Every row comes from one small tree of marks. The marks that hang from a mark follow it in brackets, in alphabetical order. Every link used is in the known rows. Which tree was each row made from?
Known rows:
lolepi{rivemap}: [  1.9  10.1  -0.3  -0.9   5.3 -13.2 -13.2  -3.2 -23.3   1.3  -1.7   6.7
  -4.9  -6.4  -9.2   4.1   6.0 -51.5   9.2  -5.7   8.9  -8.5  -1.1   5.0
   2.5   4.5   9.9   7.7  -2.3  21.9  27.0]
livaf{lolepi}: [  1.8   6.3  -1.4  -3.4  -8.6  -1.0   2.6   0.0 -12.1   1.7  -2.2   5.1
  -2.4  -2.4  -0.4   4.5   6.7 -13.0  28.5  -6.4   5.1  -4.9  -3.4  12.3
   1.5  -0.3  12.7  -0.5  -3.9  10.9  15.9]
buvulaz{livaf}: [  1.7  -4.5  -9.9   4.1   5.5 -12.5   1.1  -7.9 -12.7   3.3   2.2   9.3
   1.9  -2.8  -1.9   0.3   7.5  -7.0  16.2  -1.0  -1.2  -4.2  -2.3   5.5
   1.5 -10.4  -5.7  -3.0   0.1  22.6  16.0]
gibaluz{livaf{buvulaz lolepi{rivemap} tapu}}: [ -3.3   1.1   1.4 -11.4 -12.5  -0.4  -3.7   2.2  -2.5   0.6   6.3  -8.7
  22.9  -7.0   1.0   3.2   7.6  49.1   0.8   6.8   5.4  -9.0   9.4  -0.5
  -1.0  11.1  -7.2  -8.4   4.2  -6.0   2.8]
gibaluz{livaf{buvulaz lolepi} nataz{fisi}}: [  7.4   8.6  13.7  -5.2 -13.4   7.0  -2.9   6.1   8.1   4.0   6.0   5.5
  -0.3   8.9   0.8   7.4   3.2  52.4  16.3  10.7   1.0  -7.2  -5.5   2.9
  -2.1  -5.0  10.4  -5.3   3.0  -3.6 -11.0]
betid{fisi tapu}: [  1.2   9.4   5.2   6.6  10.3   3.8  -6.0  -5.3 -24.4  -2.2  -5.6   3.7
 -17.2   2.3 -12.3  -4.9  -6.0 -20.3   6.7  -3.7   5.7  -3.9 -10.8  -2.2
   2.0  -2.6  18.1  10.9  -7.5   1.2   0.1]
livaf{buvulaz tapu}: [ -5.1   3.9  -7.3  -3.7   6.2   0.6   2.8  -7.9  -6.5  -2.1   2.3  -4.3
   3.9 -12.0  -5.9   4.6   6.4  -6.5   1.8  -2.2  -4.1  -5.2   2.9   4.4
   1.8  -6.6   7.4  -8.0   1.3   3.8  12.2]
tapu{livaf{lolepi}}: [  0.5  -0.1  -5.0  -3.1 -12.0   2.8   6.1  -1.6   0.6   2.2   3.0   2.9
   4.0  -9.2   3.0   6.2  11.8   8.3  20.7  -2.3   3.5  -5.0  -1.5   7.0
   1.7   8.5  -9.6  -2.1  -2.7  13.2  11.0]
lolepi{livaf rivemap}: [  1.0  -0.7   1.8  -0.6  -7.0 -18.2 -17.3  -5.2 -16.8   0.2   1.6   4.9
   2.1 -14.6  -7.6   0.0  10.0 -22.4   5.6  -0.3  10.5  -5.7  -3.2   0.8
   3.2   3.4   1.4   0.0  -0.6  11.6  15.3]
betid{fisi{nataz{gibaluz{livaf}}}}: [  3.2  -0.4  -0.6  19.8   3.3  -0.2  -4.1  -3.2  -0.1  -0.3  -1.9   6.1
  -7.9  -0.8  -7.6  -1.4  -5.0 -12.4 -13.4   8.8  -7.8  11.4   0.9   3.0
  -2.7  -9.7  -1.1  10.6  -1.8  -2.0  -6.3]
betid{fisi tapu{livaf{lolepi}}}: [ -1.4   1.5   5.3   1.5  -7.7  11.6   3.3  -0.7  -7.6  -0.6  -0.3  -0.8
  -4.9  -2.3   0.1  -2.5   0.7  32.9   8.2  -1.5   7.4  -3.4 -10.2  -3.8
   1.3  12.3  -4.8   6.9  -6.3  -3.3  -8.3]
buvulaz{livaf{lolepi{rivemap} tapu}}: [ -3.4  -8.0  -1.1  -7.4  -7.9 -12.2  -8.3   1.5 -10.2  -1.1   6.6   0.2
  18.3  -2.1   6.3  -0.1   9.3  41.7  10.1  -0.5  10.2  -8.1   2.0   2.5
   0.3  12.3 -16.8   1.0   2.2  16.0  13.9]
fisi{betid nataz}: [  3.6   1.8  -6.6  -1.8   6.8  -4.7  10.3  -1.6  -0.1   0.2  -6.4   8.7
  -8.5  -1.8  -3.8   4.0  -4.0 -85.5   4.9  -9.6   0.2   2.2   3.4  11.0
   1.3  -7.1   9.1   4.7  -1.0  20.9   4.1]
tapu{livaf{buvulaz lolepi{rivemap}}}: [ -4.0   4.4  -6.1  -8.5 -11.4  -3.9   2.1   0.2  -1.3   3.6   4.2  -2.2
  13.5 -16.2   8.7   6.8  15.2  25.8  -0.3  -5.3   4.4  -7.5  -0.8  -0.7
   1.3  14.5  -9.7  -6.1   0.7   3.7  15.2]
rivemap{lolepi{livaf{buvulaz}}}: [ -0.6  -8.1  -2.9  -3.0  -4.0 -13.3   6.9  -4.5   6.2   0.8   0.8  -1.7
   0.1  -6.4   3.7   2.0  12.7   1.2   1.8  -3.4   4.7  -0.2  -3.0  -0.1
   2.5 -10.9   4.8 -15.1  -0.3 -11.1   3.9]
tapu{livaf}: [  1.3   0.5  -9.2   3.5   2.6  -3.0   3.3  -8.3  -4.2   1.6   3.4   4.2
   0.7 -13.3  -5.7   5.7   9.0 -26.4  12.2  -0.3   1.0  -4.5  -0.2   4.3
   2.8   2.8 -13.3   0.3  -1.6  22.5  15.4]
nataz{fisi gibaluz}: [  1.0   1.6  -2.9  20.9  13.5  -4.0 -16.7  -3.8  -9.9  -1.2  -0.4  12.5
 -17.5   3.6  -6.3   4.7   0.1 -22.9   8.0  -5.3  -5.7   4.4 -10.4   5.1
   0.1 -11.4   9.0   4.8   0.1   6.3  27.7]
gibaluz{livaf}: [  6.5   2.0  -4.9   2.1   3.5  -4.3   1.1  -5.4  -8.8   2.2   0.5   5.0
  -0.6  -0.6 -12.1   2.0   2.6 -21.8  18.4   7.6   0.0  -6.2   5.3   7.4
   0.4  -5.5   3.3  -3.8  -0.6  15.0   7.6]
nataz{fisi{betid} gibaluz{livaf}}: [  3.7  -7.5  -4.8  16.3  15.9  -3.9  -4.8   1.7   2.8   1.5  -1.1  12.2
 -10.9  10.6  -6.5   1.6  -8.0 -34.9  11.5   5.6  -9.2   5.4  -0.1   3.5
  -3.3 -13.1  -7.8  -0.9   4.4   4.1   8.3]
betid{fisi{nataz} tapu{livaf{buvulaz lolepi{rivemap}}}}: [ -3.9   5.9   7.7  -4.4 -12.4   8.7   1.7   3.1   0.3   0.2   0.8  -6.5
   7.7  -8.3   9.7  -2.2   3.0  39.8 -30.0  -6.7   9.6  -1.6  -7.3  -9.1
   0.8  17.3  -1.6   7.7  -3.5 -11.5 -15.9]
fisi{betid{tapu{livaf{buvulaz lolepi}}} nataz{gibaluz}}: [ -5.4  -3.9 -12.1  -3.8   3.9   4.9  17.9   3.9  19.6   1.4  -6.0  -8.6
   1.1   4.4  17.6  -4.8  -6.1 -14.0 -19.0 -10.7 -12.1  12.2   4.8  -5.4
  -1.5   1.2  -4.6  -7.1   0.4 -14.0  -4.9]

Write each row's tree:
[ -2.3 -10.9  -4.6  -4.0  -8.3  -5.2   0.5  -1.0  -2.7  -1.6   5.2   0.9
  13.9  -3.4   6.1  -0.4   8.4  45.2  20.9   0.5   2.8  -4.9   1.5   6.2
   0.6   0.6 -11.2  -4.6   1.1  13.0   9.1]
buvulaz{livaf{lolepi tapu}}
[  2.6  -3.5  -6.2  -3.6  11.4   2.9  12.9  -3.3   5.6  -1.1  -4.3   0.5
  -3.6   3.7  -0.6  -3.7  -7.0 -67.0  -8.9  -7.0   1.0   1.1   4.1  -2.4
   2.2   5.2 -10.3   5.4  -1.9  15.0  -8.3]
fisi{betid{tapu{livaf}} nataz}
[  2.7   7.6   7.9   6.8   6.1   6.5  -2.7  -4.7 -14.9  -3.5  -6.0   4.0
 -13.6   2.7  -9.1  -5.7  -6.6 -29.1 -10.4  -6.3   6.3   1.1  -8.8   0.1
   1.7  -2.2  19.9  14.5  -7.4   3.0 -11.8]
betid{fisi{nataz} tapu}
[  7.9   7.4   9.8   1.3   1.9   2.8  -7.2  -0.6   2.5   3.6   6.3   7.7
  -6.1   7.9  -7.8   6.4   1.5  18.5   7.6  11.4  -2.5  -8.0  -3.9  -0.5
  -0.9 -11.8   5.9  -3.0   3.2   1.6  -5.5]
gibaluz{livaf{buvulaz} nataz{fisi}}
[  5.8  10.6   6.0 -12.9 -14.2   0.4   7.4   5.3   4.1   6.0   2.1  -1.1
   2.5   3.2   1.5   3.1   2.8  29.7  18.7   8.9  -1.8  -5.7   5.1   4.5
  -1.3  -3.9   8.7  -8.6   0.7  -3.1  -8.7]
gibaluz{livaf{buvulaz lolepi} nataz}
[ -0.4   5.5   2.8  17.1  14.2   3.6  -7.3  -3.1 -13.2  -3.7  -8.8   2.1
 -19.7   8.0  -5.0  -8.3 -11.4 -33.1 -17.8  -6.7  -4.2  11.4  -6.7  -2.6
   0.3  -6.5  16.6  15.9  -6.4  -5.3  -1.7]
betid{fisi{nataz{gibaluz}} tapu}
[ -2.0   2.6   2.9   8.0  -5.0  12.0   3.3   3.3   4.5   0.3  -5.0  -6.8
  -2.2   9.4   5.8  -8.0  -8.3  43.8 -22.0   2.3  -8.8  10.9   0.0  -5.9
  -3.6  -6.1  12.0  -1.0  -2.1 -31.9 -21.4]
betid{fisi{nataz{gibaluz{livaf{buvulaz lolepi}}}} tapu}
[ -4.0   1.7  -9.6  -5.3 -11.8   4.1  11.8  -2.3   6.8   4.3   4.2  -2.9
   7.9 -16.0   8.5   7.8  13.9  32.1   8.9  -3.8  -2.6  -4.3  -2.6   4.2
   1.4   3.3  -6.8 -13.4   0.0   0.4   8.3]
tapu{livaf{buvulaz lolepi}}
[  0.5 -15.0   2.5  -1.7  -4.0 -11.7  -4.1  -4.1   4.5  -6.4   4.0  -3.3
   2.7  -3.8  -4.0   0.2   8.4  -4.9   7.0   1.4  11.5  -1.6   0.1   1.7
   3.0  -0.4  -2.5  -4.7  -0.6   0.6   4.1]
rivemap{lolepi{livaf{tapu}}}
[ -0.8  -1.4  -1.3  12.4  26.8  -0.9  -9.9   0.9  -8.8  -2.6  -7.7   8.2
 -25.1  19.6  -4.6  -4.7 -14.6 -56.3   5.7 -10.2  -4.7   4.7  -7.3  -2.6
  -0.4 -10.1  10.7   5.8  -0.2   0.1  15.0]
nataz{fisi{betid{tapu}} gibaluz}
[ -8.4  -4.7  -1.0  -6.4  -5.5 -11.6 -13.7  -6.2  -7.1  -2.0   4.8  -6.7
  14.4 -22.2  -4.2   0.4  12.4  12.8 -11.8   2.3   4.2  -5.6   2.6  -5.7
   3.0   3.9  -2.6  -9.8   3.9  -1.5   8.3]
lolepi{livaf{buvulaz tapu} rivemap}
[  2.7   5.5   8.0 -14.6 -13.1   5.5   5.5   4.7   8.8   1.0   5.6  -7.2
   9.3  -0.5  -0.4   2.4   1.5  48.2  13.0  13.2  -0.8  -6.5   9.4   1.8
  -1.0   1.2   3.0  -8.1   2.7  -4.9 -11.1]
gibaluz{livaf{buvulaz lolepi tapu} nataz}
[  7.6   5.2  10.3  -7.2  14.3   5.0   0.9   4.9   4.2   2.9  -0.8   4.0
 -12.3  23.1  -6.2  -3.4 -14.7 -10.4   4.6   7.6  -1.5  -7.6  -0.8  -9.0
  -1.0  -9.1   7.7  -1.8   3.4  -5.3 -19.1]
gibaluz{livaf{buvulaz} nataz{fisi{betid{tapu}}}}
[  2.6  -5.9  -6.9   4.2  17.6  -2.9   6.8   1.3   4.3  -0.9  -9.4  -0.8
  -8.3  19.5  -3.6  -9.7 -18.2 -63.8  -8.6   0.4  -9.4   9.7  12.0  -3.1
  -2.6  -8.2   1.2   3.4   0.8  -1.8  -6.7]
fisi{betid{tapu} nataz{gibaluz{livaf}}}
[ -6.5   6.2  -1.0 -11.9  -9.5  -2.2  -6.5   2.2  -9.6  -1.6   2.8  -7.0
  13.3 -10.1   2.8   5.6   9.8  22.0   0.7  -5.5   6.5  -7.4   2.2   1.5
   1.5  10.1   3.3  -4.2   1.5   0.0  14.5]
livaf{buvulaz lolepi{rivemap} tapu}
[  1.8  -7.4  -6.0  10.9   7.2  -1.1  -5.7  -3.4   5.6  -5.0   2.0  -3.3
   4.9   1.3  -6.7  -1.6  -3.2 -15.1 -12.7   8.1  -9.0   8.9  12.9   4.2
  -1.7  -4.5  -6.4   3.2   2.4   3.9   4.2]
fisi{nataz{gibaluz{livaf{tapu}}}}
[  8.5   1.8  18.9  -3.6 -11.9   9.0 -13.5   7.3   5.6  -2.9   8.9   4.6
   2.8  13.0  -5.6   4.4  -1.1  46.9  20.1  15.0   9.0  -8.3  -0.9   4.7
  -1.2   5.8  -3.6   4.1   2.4   5.2 -10.7]
gibaluz{livaf{lolepi tapu} nataz{fisi}}
[ -0.7  -3.7  -7.1  -3.8   3.2   2.8  15.0   7.1  14.6   1.8  -8.4  -8.6
   1.0  15.3  10.4  -7.6 -13.4  -9.6 -11.0  -2.9 -12.4  10.6  10.6  -4.3
  -3.5  -7.5   8.7 -10.3   2.2 -21.4 -14.6]
fisi{betid{tapu} nataz{gibaluz{livaf{buvulaz lolepi}}}}
[  8.1   8.2  13.6  -4.0  17.6   1.5  -8.8   4.8  -8.7  -0.9  -4.6  10.5
 -26.9  21.1  -9.4  -2.3 -15.3 -57.9  15.5  -3.5   6.1  -5.8  -8.0  -2.9
   1.7  -4.6  15.1  11.7  -1.5  12.9  -3.6]
gibaluz{nataz{fisi{betid{tapu}}}}
[  0.2  -2.2 -11.7   8.0  14.3  -9.3   6.8  -0.4   3.7   0.0  -9.1   6.3
 -13.9   0.4   0.0   0.8  -7.9 -89.6  -1.8  -9.0  -9.9  12.3   4.2   8.3
  -0.9 -11.0   5.6   6.5  -0.4  10.7  14.1]
fisi{betid nataz{gibaluz}}
[ -3.3  -0.4  -3.1 -17.5  -3.4   3.7  12.3   5.7   8.7   2.0  -3.3  -7.4
  10.5  -1.0  13.9  -1.9  -1.2 -14.6 -19.2 -12.0   5.5  -1.9   4.3  -6.2
   0.7  16.1  -5.8  -1.6   1.2  -1.9  -7.3]
fisi{betid{tapu{livaf{buvulaz lolepi{rivemap}}}} nataz}
[  0.3  -5.8   2.0  18.2   4.6   2.9  -7.3  -3.2   4.2  -5.2   2.1  -0.8
   3.7  -3.5  -8.9  -3.3  -6.4   6.0 -17.9  12.2  -6.9  10.7   5.1   0.4
  -2.9  -3.7  -7.3  10.9   0.3  -6.3 -10.4]
betid{fisi{nataz{gibaluz{livaf{tapu}}}}}
[ -6.7   5.2   2.2  -1.9  -7.4  12.3  10.0  -1.3  -1.5   1.9  -0.2  -6.3
   0.1  -7.1   5.9  -2.3   3.3  51.6  -2.0  -2.7   1.2  -2.3 -10.2  -7.6
   1.3   6.3  -2.6  -2.9  -4.4 -17.4 -12.2]
betid{fisi tapu{livaf{buvulaz lolepi}}}
[ -3.9  -1.4 -12.9  -8.4  15.4   1.9  16.1  -4.0   3.0   3.3  -3.4  -5.4
  -3.1  -2.6   1.2  -3.0  -2.8 -32.9  -1.8  -6.4  -5.8  -2.4   2.9  -8.1
   1.8  -0.5  -7.4 -10.1   0.5   0.7   0.8]
fisi{betid{tapu{livaf{buvulaz}}}}
[ -4.9  -4.6   2.5   5.8  -4.9   1.8 -18.1   5.1   3.0  -1.9   6.6  -3.3
  14.9   3.5   4.2   4.2   3.8  69.1  -9.8   6.3  -1.5  -0.1  -0.2  -4.2
  -3.3   5.7  -9.7  -5.0   7.3 -15.7   9.2]
nataz{fisi gibaluz{livaf{buvulaz lolepi{rivemap} tapu}}}
[ -2.6   4.8   3.4   7.4 -11.8  -1.3  -5.3   5.0   2.8   2.0  -0.8  -2.6
   7.7  -5.1   7.8  -0.1  -0.2  39.5 -23.7   4.5  -3.6   8.7   0.5  -1.6
  -3.6   2.1  -1.1   3.9   0.9 -19.7  -9.1]
betid{fisi{nataz{gibaluz{livaf{buvulaz lolepi{rivemap}}}}}}
[ -2.9   1.4   6.1   7.9  -5.4   2.7 -11.6   4.6  -3.1  -2.3  -2.5  -2.8
  -1.9   2.7   7.5  -5.3  -4.7  16.3 -27.4  -6.5   5.1   9.0  -6.9  -8.7
  -0.5  19.4  -8.8  19.6  -4.8  -6.5  -3.5]
betid{fisi{nataz{gibaluz}} tapu{livaf{lolepi{rivemap}}}}
[  5.8   1.2  14.7  -8.9   0.3   7.2  -0.7   9.7   9.2   0.8   0.5   5.8
 -11.9  17.9   3.9  -0.3  -8.1  -7.1  14.8  -1.1   8.8  -5.9  -7.8  -3.6
   0.6  10.5  -5.5   7.5  -0.6   9.1 -11.1]
gibaluz{nataz{fisi{betid{tapu{livaf{lolepi}}}}}}
[  1.4   1.1   4.1   7.5   3.8   9.9   2.1  -5.9  -3.9  -2.7  -0.6   1.7
  -5.1  -4.7  -4.9  -4.7  -2.7 -10.5 -18.0  -2.1   4.4   1.5  -7.6  -4.8
   1.9   6.7  -5.1  13.4  -6.1   4.9 -13.4]
betid{fisi{nataz} tapu{livaf}}
[ -3.6 -14.2  -0.9  -4.5  -3.7  -9.3   3.7  -5.0   9.3  -4.3   4.9  -8.8
   7.5  -9.5   1.4   1.0  12.3  22.4  -1.5  -0.1   5.1  -0.6   0.6  -2.4
   2.3  -5.2  -2.9 -14.0   1.8 -13.8   0.8]
rivemap{lolepi{livaf{buvulaz tapu}}}
[ -7.0   1.0  -1.2   7.9  -4.0  12.5   6.7   0.9  10.2   0.0  -3.0  -7.4
  -2.5  -2.8  12.9  -4.7  -1.1  44.0 -27.6  -4.9  -9.1  12.8  -7.2  -8.7
  -1.6   3.3  -1.1   3.6  -3.5 -24.8  -9.2]
betid{fisi{nataz{gibaluz}} tapu{livaf{buvulaz lolepi}}}
[ -7.5  -7.1  -4.6  -3.3  -4.6  -3.3  -2.9  -9.5  -0.1  -2.1   4.8  -6.1
  10.5 -20.6  -5.4   0.8  10.9  20.6  -1.1   3.6  -3.1  -2.0   1.1  -1.9
   2.7  -7.5  -0.3 -14.3   2.8  -5.4   0.4]
lolepi{livaf{buvulaz tapu}}
[  2.4  -1.4  12.0 -11.5  -7.2   9.3   1.9   9.8  19.7   0.9   5.7  -0.1
   5.4   9.0   1.3   4.9  -5.6  42.1  13.2  11.8   0.6  -6.1   2.8  -0.4
  -2.5  -1.2  -4.0  -6.4   6.7  -6.5 -21.6]
gibaluz{livaf{buvulaz lolepi tapu} nataz{fisi{betid}}}
[ -5.0  -9.9  -8.7  -2.0  -2.8   2.1  15.1   5.8  24.6  -0.4  -1.7  -9.0
  13.1   1.9  10.0  -0.6  -5.8  11.1 -10.1   3.2 -14.2  10.9  16.4   3.3
  -3.8  -4.7  -6.9 -11.1   6.2 -14.9 -11.3]
fisi{betid nataz{gibaluz{livaf{buvulaz lolepi tapu}}}}
[  3.3  -4.5  -3.9  -1.1  -4.8 -10.3   0.7  10.6   7.9   2.6  -5.3   1.5
   5.3   5.8   6.6  -0.4  -7.1 -39.2  -4.7   0.1  -1.0   7.9  11.7   4.8
  -3.7   4.7  -7.5   5.5   2.8   3.6   1.1]
fisi{betid nataz{gibaluz{livaf{lolepi{rivemap}}}}}
